What can hang from each mark:
zura: durago
durago: lura vugo zura
gonib: lura vugo zura
bozaf: fipi kasotul nusi
vugo: durago fipi gonib kasotul
lura: durago gonib
nusi: bozaf
kasotul: bozaf vugo
fipi: vugo

Each row was made from one small tree. The marks that hang from a mark follow it in brackets, in alphabetical order. Every link used is in the known rows. Write each row's tree.
Known rows:
vugo{durago fipi gonib{lura zura} kasotul}: -0.08 0.45 -0.05 -0.55 -5.18 0.03 -0.88 3.58 7.17 -5.22 -2.76 3.47 4.14 7.45 -7.80 1.17 2.90 0.78 -1.23 -2.68 -2.71 0.73 6.00 -5.12 -2.20 -1.67 -6.02
zura{durago{lura{gonib{vugo}}}}: 1.01 -0.60 0.52 0.32 1.40 -1.00 -3.52 1.86 4.85 2.95 -2.03 4.04 0.39 4.03 -6.32 3.57 2.13 -2.09 -1.22 0.58 -1.83 0.17 0.49 -0.11 0.18 -3.61 0.43
zura{durago}: 3.12 -2.05 2.16 -1.45 -0.81 -0.13 -1.70 0.42 4.00 0.92 -0.69 1.47 -0.20 2.86 -5.28 1.02 0.94 -1.95 -1.42 -0.16 -2.73 0.95 -1.96 0.50 -1.30 -1.76 1.21
bozaf{fipi{vugo{kasotul}} nusi}: 2.60 0.23 -1.97 -0.22 0.36 -0.66 -2.02 1.25 5.03 0.86 -0.66 2.01 2.84 3.01 -5.96 2.04 5.82 -2.73 -0.86 2.11 -0.80 0.84 0.76 -3.05 -0.02 -3.15 -3.92
nusi{bozaf{kasotul{vugo{gonib{zura}}}}}: -2.29 0.49 -0.46 -1.60 0.72 0.80 1.39 3.62 2.63 1.02 -2.48 2.78 1.14 7.33 -4.82 1.29 2.53 -1.14 -0.03 0.33 -3.37 -0.28 0.75 -2.18 -4.57 -2.59 -2.66
zura{durago{vugo}}: 3.26 -1.26 1.01 -0.09 1.13 0.96 -1.62 0.37 2.03 1.41 0.60 2.34 -0.24 4.03 -4.58 3.81 3.58 -2.58 -0.97 -0.91 -3.50 0.53 -0.39 0.22 -1.94 -1.61 1.47
gonib{zura}: -0.23 -1.80 0.13 -0.25 -0.32 1.34 -0.92 1.17 3.22 0.32 1.31 0.24 -0.40 3.58 -3.44 0.32 1.68 -0.81 -1.31 -1.02 -5.33 -0.51 0.33 -1.48 -3.01 -1.47 -0.79
lura{durago{vugo{fipi kasotul{bozaf}} zura} gonib}: 1.95 -0.98 -0.84 -5.94 -0.89 -2.64 1.38 0.46 4.56 -1.48 -1.63 3.06 1.63 7.28 -7.66 7.77 2.84 -3.06 1.31 -1.84 3.80 3.72 6.25 -0.05 -2.91 -3.45 -6.03
zura{durago{lura{gonib} vugo{fipi kasotul{bozaf}}}}: 4.67 -1.27 0.47 -2.39 -1.92 -3.22 0.08 1.66 5.30 -0.56 -2.51 3.85 0.69 7.55 -8.86 6.73 4.89 -2.80 -0.88 -2.04 1.57 0.55 3.60 2.23 -1.30 -3.73 -2.57
fipi{vugo{durago{lura zura} kasotul{bozaf{nusi}}}}: 3.97 -0.28 -3.20 -1.30 -1.67 -3.61 -2.35 0.12 4.34 0.85 -0.72 5.21 -0.55 4.76 -6.64 3.71 6.06 -2.18 -0.66 -2.03 1.22 3.22 0.12 -2.19 0.01 -4.55 -5.00
lura{durago{zura} gonib{vugo{kasotul{bozaf{nusi}}}}}: 0.52 -0.10 -1.98 -4.36 1.41 -2.06 -2.06 0.97 4.40 0.75 -4.61 4.50 2.54 5.36 -4.26 4.92 1.92 -2.29 0.96 -0.49 3.63 3.73 1.91 -2.35 0.07 -6.11 -6.82
gonib{lura vugo}: -1.44 0.02 -0.15 1.70 1.32 0.43 -3.08 1.73 3.40 0.85 0.70 3.54 0.89 3.49 -3.57 1.88 3.02 -0.77 1.40 0.19 -6.53 0.06 1.04 -1.08 -1.56 -2.71 0.24
nusi{bozaf{fipi{vugo{durago{zura}}} kasotul}}: -1.60 1.18 -1.78 -2.60 0.53 -1.64 -0.95 0.55 4.35 2.66 -1.19 6.04 1.30 4.57 -6.73 0.98 3.45 -4.28 -2.61 3.36 -0.87 3.35 3.08 -4.44 -2.01 -3.58 -4.04
gonib{vugo{fipi} zura}: -1.21 -0.81 -0.53 0.31 -0.38 1.67 -1.01 1.37 4.34 0.03 1.09 0.72 0.65 4.57 -4.12 1.39 2.12 -1.03 -1.10 -0.63 -4.54 -1.37 3.08 -1.33 -1.70 -1.65 -1.47
bozaf{fipi kasotul{vugo{gonib{zura{durago}}}} nusi}: -1.36 1.71 -1.44 0.74 3.05 3.08 -0.99 2.74 6.03 4.11 -1.67 0.98 3.81 5.23 -7.05 -0.68 4.01 -2.41 -2.83 0.36 -0.08 1.68 0.95 -6.10 0.09 -7.01 -5.78
durago{vugo zura}: 1.46 -0.70 -1.08 -0.78 4.23 0.07 -2.56 -1.04 1.66 1.96 3.99 -0.12 -1.19 4.94 -3.80 5.43 3.56 -2.78 0.34 -0.94 -2.82 2.47 1.85 -1.40 -2.54 -0.96 -0.76
kasotul{bozaf{fipi nusi} vugo{durago gonib}}: 0.18 4.42 -1.20 -0.46 -1.20 -2.92 0.91 0.56 3.92 -0.01 -0.59 -0.02 5.03 6.85 -8.04 -0.31 3.13 -0.48 1.76 -2.69 3.49 5.86 0.87 -0.70 -1.68 -5.65 -5.44
bozaf{fipi{vugo{durago}} kasotul}: -1.17 0.33 -0.25 0.69 -0.06 -0.31 0.51 1.26 5.55 1.43 0.05 4.89 1.73 2.01 -6.89 -1.58 3.97 -3.56 -2.36 2.32 -2.41 2.51 1.90 -3.39 -1.33 -3.65 -2.10
kasotul{bozaf{fipi} vugo{gonib}}: -0.25 3.39 0.97 -1.33 -0.42 -3.13 2.16 0.78 3.92 0.83 0.38 -1.76 1.81 6.53 -8.44 0.95 2.23 -1.56 3.03 -1.47 1.22 4.10 1.04 1.94 -3.80 -3.84 -2.71
gonib{lura vugo{durago fipi kasotul{bozaf}} zura}: -1.03 0.71 -0.18 0.02 -5.60 -0.86 0.76 2.61 5.39 -3.73 -2.93 7.14 1.76 7.11 -5.23 0.53 3.42 0.31 -0.78 -3.75 -3.85 -0.48 4.36 -2.55 -2.66 -4.54 -5.10
durago{vugo{fipi gonib{lura} kasotul} zura}: 1.51 0.80 -1.51 -1.48 1.79 -0.48 -3.17 1.55 5.60 -2.21 0.70 0.55 2.31 8.38 -7.71 7.68 5.00 -2.07 1.40 -1.36 -1.11 2.47 7.13 -3.91 -1.52 -1.13 -5.00
vugo{fipi}: 1.82 -2.14 0.81 -1.87 -0.85 -0.78 -0.77 0.31 4.79 -1.15 1.72 -1.61 1.32 3.71 -6.16 1.63 1.57 -1.37 0.01 0.17 -1.99 1.21 1.90 1.58 -1.66 -0.47 -0.14
bozaf{fipi{vugo{durago{lura} gonib}} kasotul nusi}: -1.66 1.34 -3.36 2.15 2.14 -0.43 -2.97 2.64 6.72 2.83 -0.21 3.31 4.48 2.87 -8.50 -0.32 7.00 -3.72 -2.08 2.37 -0.05 3.25 3.36 -4.88 2.13 -4.93 -4.97
fipi{vugo}: 1.93 -1.05 0.00 -0.32 -0.43 -0.51 -0.54 0.41 2.85 0.60 0.39 1.42 -1.20 2.28 -5.90 2.34 2.83 -2.31 0.65 1.09 -3.90 0.37 -0.66 0.87 -2.53 -0.83 1.31
gonib{vugo{fipi kasotul{bozaf}} zura{durago{lura}}}: 2.01 -1.62 0.67 -1.04 -4.07 -0.92 -0.55 2.58 6.03 0.70 -2.60 5.43 -1.19 5.71 -5.95 2.20 4.36 -1.78 -2.44 -2.60 -2.49 -2.30 1.81 -0.06 -0.72 -4.02 -2.81
lura{durago{vugo{kasotul}} gonib{zura}}: 0.04 -1.82 -0.77 -2.12 -0.89 1.70 0.91 2.88 2.77 -0.95 -1.94 5.59 2.20 5.55 -4.15 5.55 4.13 -1.36 -0.51 -1.30 -2.33 -0.62 4.47 -3.56 -3.99 -2.15 -4.44
durago{vugo{gonib{lura}} zura}: -0.72 1.57 -1.98 0.36 4.39 0.36 -4.12 0.69 2.92 0.78 2.26 0.00 0.97 6.92 -6.23 6.02 4.31 -2.26 2.08 -1.17 -3.41 3.22 4.68 -3.36 -2.04 -2.04 -2.67

Write each row's tree:
2.80 -3.03 0.02 -3.41 -2.24 0.19 0.77 1.74 3.91 -2.01 0.88 3.91 2.49 4.09 -5.24 5.55 5.56 -2.04 0.76 -0.69 -1.31 0.69 4.34 -0.40 -2.55 -0.11 -2.54 -> lura{durago{vugo{fipi kasotul}}}
2.31 -0.30 -1.34 -0.54 3.34 -1.81 -3.82 1.60 4.11 0.92 2.34 0.93 -0.21 6.84 -5.73 7.73 6.19 -2.98 0.61 -1.10 -1.22 1.96 3.81 -3.07 -1.23 0.06 -3.08 -> durago{lura vugo{gonib kasotul} zura}
0.30 -1.63 -0.79 -3.00 -0.04 0.45 0.69 1.14 3.49 -0.80 0.49 1.80 3.63 4.71 -7.28 5.89 3.14 -2.24 1.16 0.04 0.38 2.07 6.06 0.84 -2.42 -1.81 -2.48 -> lura{durago{vugo{fipi}} gonib}
3.15 -2.26 0.77 -0.57 -3.29 -2.66 -1.47 1.80 5.04 -1.29 0.57 4.99 0.82 3.75 -4.64 1.53 4.53 -0.51 -1.12 -1.59 -2.69 1.16 0.33 -1.54 -1.48 -0.42 -1.32 -> vugo{durago{lura} kasotul}
1.60 -1.56 -1.39 -1.91 -1.04 -2.26 -2.77 -0.60 5.93 0.50 3.86 0.91 0.45 4.38 -7.57 2.75 3.09 -1.33 -1.44 -1.47 -0.21 3.75 4.12 -1.37 -0.44 -1.11 -2.60 -> vugo{durago{lura zura} fipi}
5.15 -2.30 0.81 -1.86 -2.57 -2.42 -0.14 1.41 4.61 -0.07 -0.16 3.98 -0.51 6.07 -7.22 5.39 6.15 -2.84 -0.72 -2.64 -0.72 -0.13 2.13 2.52 -1.22 -2.76 -1.36 -> zura{durago{lura vugo{fipi kasotul{bozaf}}}}
-0.41 -0.13 0.33 -0.12 0.26 0.18 -1.10 3.00 4.36 -1.16 -3.60 4.10 0.93 6.08 -3.16 3.07 1.55 -0.75 -1.28 -0.25 -3.12 -1.83 1.98 -3.72 -2.36 -2.30 -3.03 -> lura{gonib{vugo{kasotul} zura}}
0.23 -0.37 0.53 0.67 -2.90 0.41 -0.67 2.27 3.95 -2.06 -1.94 6.40 0.96 5.05 -1.85 0.44 2.75 0.03 -2.28 -2.17 -4.58 -1.18 0.75 -4.64 -2.51 -1.34 -2.72 -> gonib{vugo{durago kasotul} zura}
-1.56 3.26 -1.29 1.39 -4.03 0.29 -0.73 3.57 6.45 -2.19 -2.79 5.80 3.56 6.19 -8.80 0.73 5.31 -1.03 -1.10 -0.57 -3.51 0.72 5.57 -7.27 -2.47 -3.30 -6.34 -> bozaf{fipi{vugo{durago gonib{lura zura} kasotul}}}
2.71 0.07 -1.34 -2.48 0.80 -3.66 -1.61 1.06 5.10 -0.56 1.37 -0.28 -0.04 8.54 -8.04 7.51 5.69 -3.20 1.29 -2.68 1.67 2.71 5.73 0.26 -1.40 -1.51 -4.60 -> durago{lura vugo{fipi gonib kasotul{bozaf}} zura}
-0.44 2.59 -2.28 0.50 1.52 -0.03 -0.98 2.40 3.61 -0.24 -1.18 0.23 4.00 8.01 -4.98 2.60 6.24 -2.44 -0.66 -2.25 -0.06 1.13 4.00 -3.77 -1.24 -4.82 -7.37 -> durago{vugo{gonib{zura} kasotul{bozaf{fipi nusi}}}}
1.25 0.63 1.33 -2.55 -6.24 -2.43 1.97 2.51 6.19 -5.33 -3.88 1.66 2.51 8.11 -7.50 0.39 1.44 -0.22 -1.25 -4.05 0.74 1.60 3.91 -1.32 -2.74 -1.99 -5.67 -> vugo{durago fipi gonib{zura} kasotul{bozaf}}
-1.82 1.77 0.50 0.03 3.03 -0.50 0.74 2.27 5.56 2.17 0.78 -0.44 2.67 4.82 -7.20 0.06 3.16 -2.55 0.80 1.33 -0.42 3.22 1.68 -2.24 -2.32 -3.45 -2.76 -> bozaf{fipi kasotul{vugo{gonib}}}
-3.42 3.75 -1.30 0.11 2.45 -0.62 -1.13 1.44 6.72 1.99 1.23 2.96 3.38 6.44 -8.75 0.69 3.40 -1.75 0.48 -0.26 -0.13 6.18 4.67 -6.86 -2.05 -5.69 -6.27 -> bozaf{fipi kasotul{vugo{durago{zura} gonib{lura}}}}
3.19 0.11 0.91 -1.19 -1.50 -1.67 -0.54 2.48 4.75 -2.06 -3.06 1.61 0.37 4.61 -7.08 3.70 3.13 -2.08 1.15 1.00 -1.57 0.42 0.41 -1.06 -1.92 0.19 -1.05 -> fipi{vugo{gonib kasotul}}
-1.44 -0.10 0.08 1.81 -0.32 2.93 -3.14 2.39 3.93 2.10 -1.61 5.66 -0.10 3.93 -3.99 0.92 2.74 -1.01 -1.74 -1.15 -7.46 -1.96 0.79 -3.64 -1.42 -4.64 -0.88 -> gonib{lura vugo zura{durago}}
0.63 1.23 -0.60 -0.04 -0.73 0.32 -1.91 2.02 5.12 2.14 -3.96 4.46 2.29 5.32 -3.81 -0.28 3.98 -2.38 -3.25 -1.28 -0.94 -0.63 0.04 -3.67 0.45 -7.06 -5.68 -> gonib{vugo{kasotul{bozaf{fipi nusi}}} zura{durago}}
1.96 -0.55 1.09 -1.68 -2.17 0.67 -0.90 2.91 6.70 -1.22 -5.46 4.24 1.88 6.76 -6.17 3.49 0.92 -1.25 -3.26 -0.35 -0.80 -1.89 3.12 -3.21 -0.81 -3.11 -3.58 -> lura{gonib{vugo{fipi kasotul} zura{durago}}}
5.52 -1.45 1.96 -2.80 -2.95 -1.95 1.02 0.87 4.02 -1.85 -2.06 3.08 0.19 6.49 -6.45 4.51 3.89 -2.76 -0.60 -2.61 0.05 0.31 1.44 2.28 -2.07 -2.60 -1.54 -> zura{durago{vugo{fipi kasotul{bozaf}}}}
3.34 0.17 0.63 -0.80 -1.28 0.22 -2.12 3.08 5.81 -2.58 -2.60 2.97 3.20 7.62 -8.46 5.94 5.05 -1.90 0.07 -1.41 -2.00 0.34 4.86 -2.09 -0.83 -1.85 -3.00 -> zura{durago{vugo{fipi gonib{lura} kasotul}}}
0.83 -1.04 0.48 -0.08 -3.09 2.09 -2.17 3.22 6.57 -0.94 -3.26 6.21 1.31 5.60 -5.51 2.51 3.56 -0.66 -2.33 -1.33 -5.26 -2.78 3.17 -4.24 -0.77 -3.75 -3.22 -> gonib{lura vugo{fipi kasotul} zura{durago}}
1.23 -1.35 -2.21 0.13 4.49 -0.48 -3.92 -0.44 2.30 3.64 5.81 0.90 -1.80 4.54 -4.62 6.26 5.84 -3.02 0.24 -0.80 -3.59 1.95 2.60 -1.18 -1.72 -1.17 -0.65 -> durago{lura vugo zura}
1.68 2.05 -1.01 -1.01 0.68 -2.09 0.27 0.78 2.46 0.20 -0.86 -1.91 1.87 6.33 -6.46 2.14 2.59 -0.46 3.25 -2.57 1.51 3.62 -1.60 2.03 -1.96 -4.54 -2.61 -> kasotul{bozaf{nusi} vugo{gonib}}
2.18 0.42 -0.87 -1.53 2.06 -3.61 -2.23 1.11 3.57 0.65 1.07 1.07 -1.17 7.83 -6.14 7.06 5.71 -3.15 1.43 -2.58 -0.01 2.54 3.28 -0.48 -1.96 -1.77 -3.65 -> durago{lura vugo{gonib kasotul{bozaf}} zura}
2.96 0.92 -1.42 -1.78 -3.40 -2.28 2.08 -0.62 3.53 -1.53 0.38 0.77 2.96 6.08 -7.08 0.89 2.80 0.55 1.48 -3.86 2.36 4.06 0.17 2.13 -2.16 -4.70 -3.57 -> kasotul{bozaf{nusi} vugo{durago fipi}}
-1.16 -0.39 -1.21 -1.17 -3.99 1.87 -0.11 4.56 5.07 -1.42 -3.60 6.56 1.74 4.01 -7.48 3.48 5.01 -1.20 1.11 -0.40 -4.79 -0.71 3.92 -4.92 -2.96 -2.68 -4.86 -> fipi{vugo{gonib{lura{durago} zura} kasotul}}
2.07 1.19 -0.06 -2.45 -5.04 -3.23 0.41 1.93 3.67 -1.61 -3.28 7.31 2.72 5.40 -6.57 1.73 4.47 -2.01 -1.27 1.85 -1.23 0.77 1.89 -2.24 -2.97 -0.92 -3.13 -> nusi{bozaf{fipi{vugo{durago kasotul}}}}
0.13 -1.07 -0.17 -0.29 -0.10 1.72 0.27 3.40 7.10 2.81 -0.31 1.83 0.40 5.67 -9.00 1.76 4.43 -1.94 -2.05 -1.02 -1.70 0.00 2.64 -2.50 -1.09 -4.16 -2.82 -> bozaf{kasotul{vugo{fipi gonib{zura{durago{lura}}}}}}
5.74 -2.06 -1.51 -1.19 -0.95 -1.60 -1.90 1.35 4.29 0.68 -0.41 3.29 1.52 6.01 -6.57 5.29 7.38 -2.67 -1.14 -2.58 0.60 0.43 1.58 1.21 0.88 -4.48 -3.19 -> zura{durago{lura vugo{fipi kasotul{bozaf{nusi}}}}}
0.02 1.17 -0.81 -2.10 0.53 -2.06 -2.07 -0.28 5.66 -1.04 -1.10 1.68 2.28 6.49 -7.13 3.77 -0.37 -1.25 -0.98 -0.49 2.01 3.87 5.00 -2.65 -0.45 -2.46 -3.67 -> lura{gonib{vugo{durago{zura} fipi}}}
